What can hang from each mark:
vakalam: fefu
zapur: nipul zalaf
guzo: naki
naki: guzo
sudob: zalaf
zalaf: fefu guzo kogun sudob
kogun: zalaf
fefu: zalaf
nipul: zapur

Each row was made from one small tree. Brackets hold a mark, then the marks that hang from it, in alphabetical order. Every link used is in the known rows. Write each row's tree.
Known rows:
{sudob {zalaf fefu {guzo naki}}}: [-0.089  3.190 -0.670  1.943 -2.112 -1.220 -1.765  1.452 -1.356  1.854
  1.310  1.207 -0.452 -0.301 -1.170  0.785  0.154 -0.506  1.257 -1.326
 -0.758 -1.503  0.356  0.986]
{fefu zalaf}: [-0.856 -0.567 -1.723 -2.978  0.324  1.370  3.223 -1.195 -0.272 -1.127
 -0.307 -0.468 -1.246  1.120  1.023  0.134 -2.206  1.805 -2.412 -1.461
  0.562  0.974  3.320  0.397]
{nipul zapur}: [ 0.354 -1.029 -2.894 -0.127  0.720 -0.276  1.493 -1.282 -0.823 -1.617
 -3.363  1.035  1.598  2.719  1.241  3.591 -0.419  1.474 -0.737  0.168
  0.819  1.519  2.394  2.303]
{sudob {zalaf fefu guzo kogun}}: [-2.357  2.310  0.995  0.228  0.089 -1.616 -1.577  2.211  0.677  2.964
  1.047 -1.669  2.029 -2.091 -1.316  1.278  0.817 -1.729  1.915  1.181
 -3.457 -1.893 -0.254 -2.408]
{sudob {zalaf fefu}}: [-1.745  1.717 -0.910  0.399  3.843  0.559  3.188  1.411 -0.218 -0.985
 -0.791  2.326  1.562  0.308  1.404  0.590 -3.671  1.153  1.138 -1.717
 -1.358 -0.610  2.012 -0.300]
{vakalam {fefu zalaf}}: [-0.971 -0.116 -1.974 -5.152  2.354  1.148  2.097 -1.736 -1.312 -2.541
 -2.493  2.005 -2.346 -0.552  2.202  0.536 -1.503  4.836 -0.859 -0.619
  1.700  4.335  2.769  1.171]
{zapur nipul}: [ 1.285 -1.113 -0.397  0.112  4.331  0.155  1.226 -1.212 -0.809 -1.422
 -0.870  0.993  0.397  1.910  0.766  1.198 -0.996  1.931 -1.763 -0.697
  3.205 -1.276 -0.353  0.146]
{naki guzo}: [ 2.757 -1.931 -1.459 -2.232  3.549 -1.312  3.360 -0.920 -0.563 -1.961
 -4.181  1.839  0.442  2.419  1.329  2.945 -1.651  0.859 -3.106 -1.685
 -0.354 -0.540  1.652  1.019]
{sudob zalaf}: [-2.234  0.229 -1.721 -1.762  4.222 -0.048  2.545  0.342 -0.143  0.879
 -2.041  2.096 -0.194  0.875  0.974  1.335 -2.132  2.853 -0.534 -1.209
 -1.180  0.128  2.826  1.346]
{zapur nipul zalaf}: [ 1.206 -1.148  2.328  2.994  6.873  1.139  1.618 -0.504 -0.682 -1.231
 -0.132  2.678 -1.301  3.431  1.585 -1.104 -1.502  0.988 -2.186 -0.848
  4.137 -0.204 -1.674  1.277]
{nipul {zapur {zalaf kogun}}}: [-1.028 -1.676  1.131  0.748  3.290 -1.027  0.041 -0.057 -0.416  0.476
 -2.387  0.588  1.656  4.283  2.011  2.082  1.630 -0.807 -1.306  0.445
 -0.200  3.653  0.530  1.255]
{kogun {zalaf fefu sudob}}: [ 1.526 -2.039 -1.911 -0.439 -0.548  1.656  3.531 -0.023  1.778 -1.510
  1.300 -1.755  3.882 -0.919  1.059 -2.759 -2.836  1.738  2.233 -1.209
 -2.637 -0.308  2.378 -2.227]
{zapur nipul {zalaf fefu}}: [ 1.686 -0.651  3.436  4.628  6.396  1.354  2.337  0.570 -0.723 -2.471
  1.274  3.156  0.979  3.394  2.108 -1.627 -2.877 -1.238 -0.313 -1.330
  3.685 -1.330 -2.276 -0.909]
{zalaf fefu {guzo naki} kogun sudob}: [ 1.369  0.799 -0.778  0.017 -5.821 -1.509 -3.379  1.210  0.033  0.919
  1.305 -1.296  0.555 -2.271 -2.164  0.099  1.345 -2.719  1.495  0.183
 -2.499 -2.330 -1.942 -1.657]
{vakalam fefu}: [ 1.978 -0.863 -1.759 -4.347  4.433 -0.848  0.292 -1.646 -1.440 -1.209
 -4.854  2.785 -1.134  0.363  1.788  2.431 -1.139  4.877 -0.876  0.445
  0.709  3.251  1.708  1.684]
{sudob {zalaf fefu {guzo naki} kogun}}: [-1.243  2.926  0.450  0.682 -2.375 -2.911 -3.603  1.880 -0.899  3.357
  1.823 -0.810  1.068 -0.865 -0.906  1.480  2.197 -1.976  0.547 -0.350
 -2.826 -0.047 -0.112 -0.818]
{kogun {zalaf fefu}}: [ 3.321 -1.918 -0.982 -0.812  0.871 -0.114  1.779 -0.519  0.294 -0.359
  1.563 -2.625  3.865  1.725  2.173 -0.692 -1.431  1.010  0.090 -0.796
 -2.472  2.363  4.087 -2.254]
{vakalam {fefu {zalaf kogun}}}: [-2.260 -0.268 -0.152 -6.810  2.159 -0.264  0.291 -1.174 -0.709 -0.776
 -1.880 -0.193 -0.572 -0.456  2.343  0.726  0.173  3.597 -1.572  0.139
 -0.262  5.472  2.356 -0.535]
{nipul {zapur zalaf}}: [ 0.570 -0.865 -0.198  2.641  3.353  0.596  2.047 -0.806 -0.758 -1.260
 -2.692  2.720  0.103  3.891  1.644  1.379 -0.825  0.601 -1.085 -0.570
  1.857  2.586  1.199  3.144]
{zapur zalaf}: [ 2.012 -1.559  0.643  0.182  5.389  0.043  1.383 -0.266 -0.698  0.046
 -1.693  2.550 -1.673  3.766  1.398 -0.448 -2.270  0.173 -2.627 -0.289
  0.259  1.423  1.914  1.616]
{kogun {zalaf fefu guzo sudob}}: [ 1.657 -1.523 -1.202  1.072 -4.316  0.765  0.680 -0.226  1.892 -0.154
  2.680 -3.514  2.555 -3.520 -1.244 -2.548 -0.529  0.238  3.534  0.975
 -2.880 -2.256  0.618 -2.098]

Which tree is each row?
[ 3.272 -0.499 -1.841  0.667 -6.689 -0.094 -1.421 -0.383  0.561  0.565
  3.463 -2.555  1.305 -2.156 -1.489 -2.865  0.832 -0.014  2.483 -0.635
 -2.135 -0.468  0.498 -1.134] -> {kogun {zalaf fefu {guzo naki} sudob}}
[-3.325 -0.803 -1.764 -4.476 -1.331  1.544  2.549 -0.194  1.344 -0.943
  0.026 -1.908 -0.034 -1.428  0.037 -1.206 -1.747  0.959 -0.513 -0.916
 -1.356 -0.550  1.345 -1.607] -> {fefu {zalaf kogun sudob}}
[ 0.279 -1.714  3.684  1.287  6.704 -0.568 -0.408  0.354 -0.381  0.941
  0.290  0.352  0.780  3.854  1.662 -0.633  0.680 -0.212 -2.331 -0.387
  2.231  0.595 -2.357 -0.699] -> {zapur nipul {zalaf kogun}}
[ 2.273 -1.060 -2.924 -0.632 -6.290 -0.599 -2.793 -1.593  0.599  2.362
  1.663 -2.878 -0.636 -1.738 -1.830 -1.924  2.118  1.897  0.893 -0.561
 -1.189  0.326  1.226  1.177] -> {kogun {zalaf {guzo naki} sudob}}
[-1.080 -1.357 -1.065  2.612  1.606  1.986  3.512 -0.541  0.738 -2.596
 -2.868  3.693 -0.367  1.584  1.038 -0.510 -1.814  1.379  0.536 -1.048
  0.821 -0.163 -0.763  3.501] -> {nipul {zapur {zalaf sudob}}}
[ 0.623  1.212 -1.775 -1.356 -5.782 -0.209 -2.185 -1.143 -1.192  0.991
  1.731 -1.075 -3.491 -0.192 -0.940  0.026  1.659 -0.389 -2.302 -1.045
  1.474  0.822  1.789  1.280] -> {fefu {zalaf {guzo naki}}}
[ 0.881 -0.476  0.571  3.708 -0.067 -0.246 -0.669 -0.761 -0.240  0.331
 -1.482  1.246 -1.161  1.928 -0.803  1.607  1.523 -1.386 -0.208  1.427
  1.390  0.351 -0.954  3.339] -> {nipul {zapur {zalaf guzo}}}
[ 0.516 -0.817  4.848  3.268  6.319  0.060  0.435  1.288 -0.444 -0.720
  1.636  0.849  2.589  3.020  2.093 -1.297 -0.737 -1.898 -0.755 -0.442
  1.751 -0.087 -2.649 -2.952] -> {zapur nipul {zalaf fefu kogun}}
[ 2.909  1.227  0.336 -0.719 -4.452 -2.915 -5.075  1.089 -1.419  2.409
  1.618 -1.781  1.224  0.765 -1.042  2.189  2.705 -3.673 -0.518  0.926
 -1.765  0.135  0.019 -2.009] -> {zalaf fefu {guzo naki} kogun}
[ 1.346 -0.825  2.883  4.727  3.263  0.130 -1.153 -0.517 -0.266  0.813
  1.026  1.208 -2.118  1.729 -0.732 -0.914  0.699 -0.972 -1.032  1.098
  3.818 -2.401 -3.261  1.176] -> {zapur nipul {zalaf guzo}}
[-3.533  0.203 -0.739 -5.068 -3.086  0.810 -0.939 -0.678  0.962 -0.263
 -0.978 -1.268 -2.136 -5.760 -0.852 -0.876  1.341  2.569  1.470  1.487
 -0.248  0.844 -1.056 -0.331] -> {vakalam {fefu {zalaf guzo kogun sudob}}}
[ 1.341  0.692  1.358  6.029 -0.609  0.384  0.257  0.354 -0.426 -1.272
 -0.052  1.668  0.642  1.492 -0.435  1.196  0.746 -3.274  1.135  1.473
  1.172 -0.396 -1.110  1.482] -> {nipul {zapur {zalaf fefu guzo}}}
[-2.072  0.876 -1.639 -3.014 -7.617  0.303 -2.519  0.036  0.424  1.739
  2.153 -2.692 -2.169 -2.974 -2.184 -1.215  2.035 -0.572 -0.498 -0.700
 -0.647 -0.701 -0.390 -0.450] -> {fefu {zalaf {guzo naki} kogun sudob}}
[-1.818  0.038 -0.086 -2.828 -3.388 -0.552 -1.638 -0.258  0.449  2.084
  1.503 -4.395 -0.781 -1.077 -1.102  0.775  2.119 -2.042 -1.839  1.352
 -0.912  0.015  1.262 -1.590] -> {fefu {zalaf guzo kogun}}
[ 2.554  1.429  0.718  6.271 -3.223 -0.478 -2.209  0.524 -1.870 -0.584
  0.768  2.228 -0.256  2.584 -0.034  0.780  1.999 -3.368  0.533 -0.448
  1.709  1.187 -1.267  2.472] -> {nipul {zapur {zalaf fefu {guzo naki}}}}
[ 0.099  0.589 -0.042 -0.142 -3.643 -0.498 -0.900  1.226  1.675  0.843
  0.621 -2.217  1.788 -3.045 -2.404  0.326 -0.154 -2.793  2.294  2.145
 -3.131 -4.181 -1.756 -3.035] -> {zalaf fefu guzo kogun sudob}
[-2.303  0.032 -2.526 -4.654  0.796  2.611  3.699 -1.243  0.415 -3.588
 -2.615  2.553 -2.700 -3.896  1.314 -1.399 -3.288  5.471  0.786 -1.215
  1.375  1.720  0.774  1.516] -> {vakalam {fefu {zalaf sudob}}}
[-1.695  0.320  0.438 -4.965 -1.394 -0.968 -2.331 -0.717 -0.479  0.592
 -0.793 -1.707 -1.730 -2.802 -0.315  0.765  2.737  1.591 -0.765  1.945
  0.402  3.386  0.525 -0.658] -> {vakalam {fefu {zalaf guzo kogun}}}
[-3.384 -0.330 -0.728 -2.967 -4.860  0.950 -0.051 -0.103  2.067  1.193
  1.348 -3.458 -1.335 -3.912 -2.240 -1.437  0.637 -1.165  0.266  0.706
 -1.317 -2.345 -0.204 -1.366] -> {fefu {zalaf guzo kogun sudob}}
[-2.512  1.228  0.510 -1.317  3.787 -1.027  1.327  2.273  0.419  1.344
 -0.342  0.055  3.000  0.305  1.130  1.196 -1.532 -0.139  1.043 -0.970
 -3.493  0.601  1.384 -2.909] -> {sudob {zalaf fefu kogun}}
[-0.918 -0.735  3.279  3.330  1.684 -0.061 -1.512  0.435  1.420  1.101
  1.179 -0.656 -1.009 -1.314 -1.754 -2.352  1.540 -1.169  0.874  0.966
  1.750 -3.860 -5.838 -0.469] -> {zapur nipul {zalaf guzo kogun sudob}}
[ 0.916 -0.089  1.070  4.310  3.108  1.153  2.823  0.453 -0.714 -2.944
 -1.062  3.074  1.871  3.581  2.118  0.914 -1.394 -1.524  0.191 -0.598
  0.666  1.660  0.121  1.165] -> {nipul {zapur {zalaf fefu}}}
[ 1.742  0.525  0.587 -0.560 -1.634 -2.359 -2.162  0.836  0.279  1.304
  0.762 -2.753  2.116 -0.387 -1.239  2.119  0.981 -3.804  0.359  2.181
 -2.374 -1.488 -0.068 -2.966] -> {zalaf fefu guzo kogun}
[ 3.110  0.845  3.339  6.297  0.791 -0.186 -2.929  0.686 -1.951 -0.447
  3.203  2.456 -1.383  2.065 -0.159 -1.833  1.123 -2.820 -0.419 -0.876
  3.867 -1.609 -3.700  0.295] -> {zapur nipul {zalaf fefu {guzo naki}}}
[-0.477 -0.656  1.715  2.014 -0.224 -1.565 -2.689  0.099 -0.074  2.033
 -0.594 -0.766  0.822  2.054 -0.762  2.031  3.687 -2.729 -0.697  2.300
 -0.165  1.433 -1.044  1.437] -> {nipul {zapur {zalaf guzo kogun}}}
[-2.052  0.386 -2.620 -1.067 -4.915  2.214  1.960 -0.689  1.860 -1.406
  0.761 -1.253 -3.048 -3.728 -2.311 -1.651 -1.772  0.391  0.910  0.297
  0.263 -3.609  0.206  0.384] -> {fefu {zalaf guzo sudob}}
[ 1.930  0.396  3.808  6.082  2.978  0.641 -0.290  0.562 -0.325 -1.130
  2.778  1.334 -0.400  1.142 -0.539 -1.554 -0.401 -2.679  0.381  0.767
  3.305 -3.452 -3.570 -0.812] -> {zapur nipul {zalaf fefu guzo}}
[-0.176  1.139 -2.977 -1.280 -7.504  1.664 -0.268 -0.807  0.221 -0.190
  1.827 -0.238 -3.905 -2.834 -1.961 -1.587  0.333  0.805 -0.267 -1.466
  1.110 -1.863  0.314  1.697] -> {fefu {zalaf {guzo naki} sudob}}
[-3.488  1.219  0.255 -1.943  0.736 -2.629 -2.015  0.893  0.838  4.226
 -0.689 -2.104  0.241 -1.368 -1.726  1.775  1.925 -0.039  0.269  1.279
 -2.754 -1.047  0.228 -0.214] -> {sudob {zalaf guzo kogun}}
[-1.719  2.401 -0.113  1.756  0.314 -0.244  0.599  1.541  0.353  1.020
  0.620  0.943  0.284 -1.703 -1.218  0.937 -1.556 -0.515  2.174  0.302
 -1.656 -2.922  0.381 -0.289] -> {sudob {zalaf fefu guzo}}
[-0.420  1.087 -0.150 -5.238 -3.677 -1.787 -4.701 -0.823 -2.392  1.154
  0.133 -0.943 -2.824 -1.534  0.027  0.945  4.067  1.836 -1.285  0.424
  1.283  5.142  0.361  0.544] -> {vakalam {fefu {zalaf {guzo naki} kogun}}}
[-2.181 -1.341  0.136  1.021  1.832  0.814  1.653  0.276  0.950 -0.507
 -2.543  1.454  1.123  1.366  0.994  0.270 -0.138  0.406  0.516 -0.396
 -0.591  0.911 -1.167  1.472] -> {nipul {zapur {zalaf kogun sudob}}}
[-2.350  0.660 -1.953 -3.312 -3.170  2.297  1.205 -1.432  0.788 -2.368
 -1.510  0.792 -3.884 -5.757 -1.206 -1.505 -1.006  3.899  1.793  0.938
  1.339 -0.204 -0.433  1.665] -> {vakalam {fefu {zalaf guzo sudob}}}
[ 3.745 -1.536 -0.321  0.589 -2.355 -0.688 -0.822 -0.581  0.685  1.133
  2.680 -3.931  3.159 -0.261 -0.706 -0.463  0.985 -0.920  1.279  1.247
 -2.589  0.468  2.438 -2.168] -> {kogun {zalaf fefu guzo}}
[-0.815 -0.942  3.580  3.302  4.595  1.693  2.254  1.592  1.035 -1.975
  1.424  1.508  2.368  0.504  0.869 -3.319 -2.148 -1.085  1.379 -0.959
  1.136 -2.719 -4.797 -2.939] -> {zapur nipul {zalaf fefu kogun sudob}}
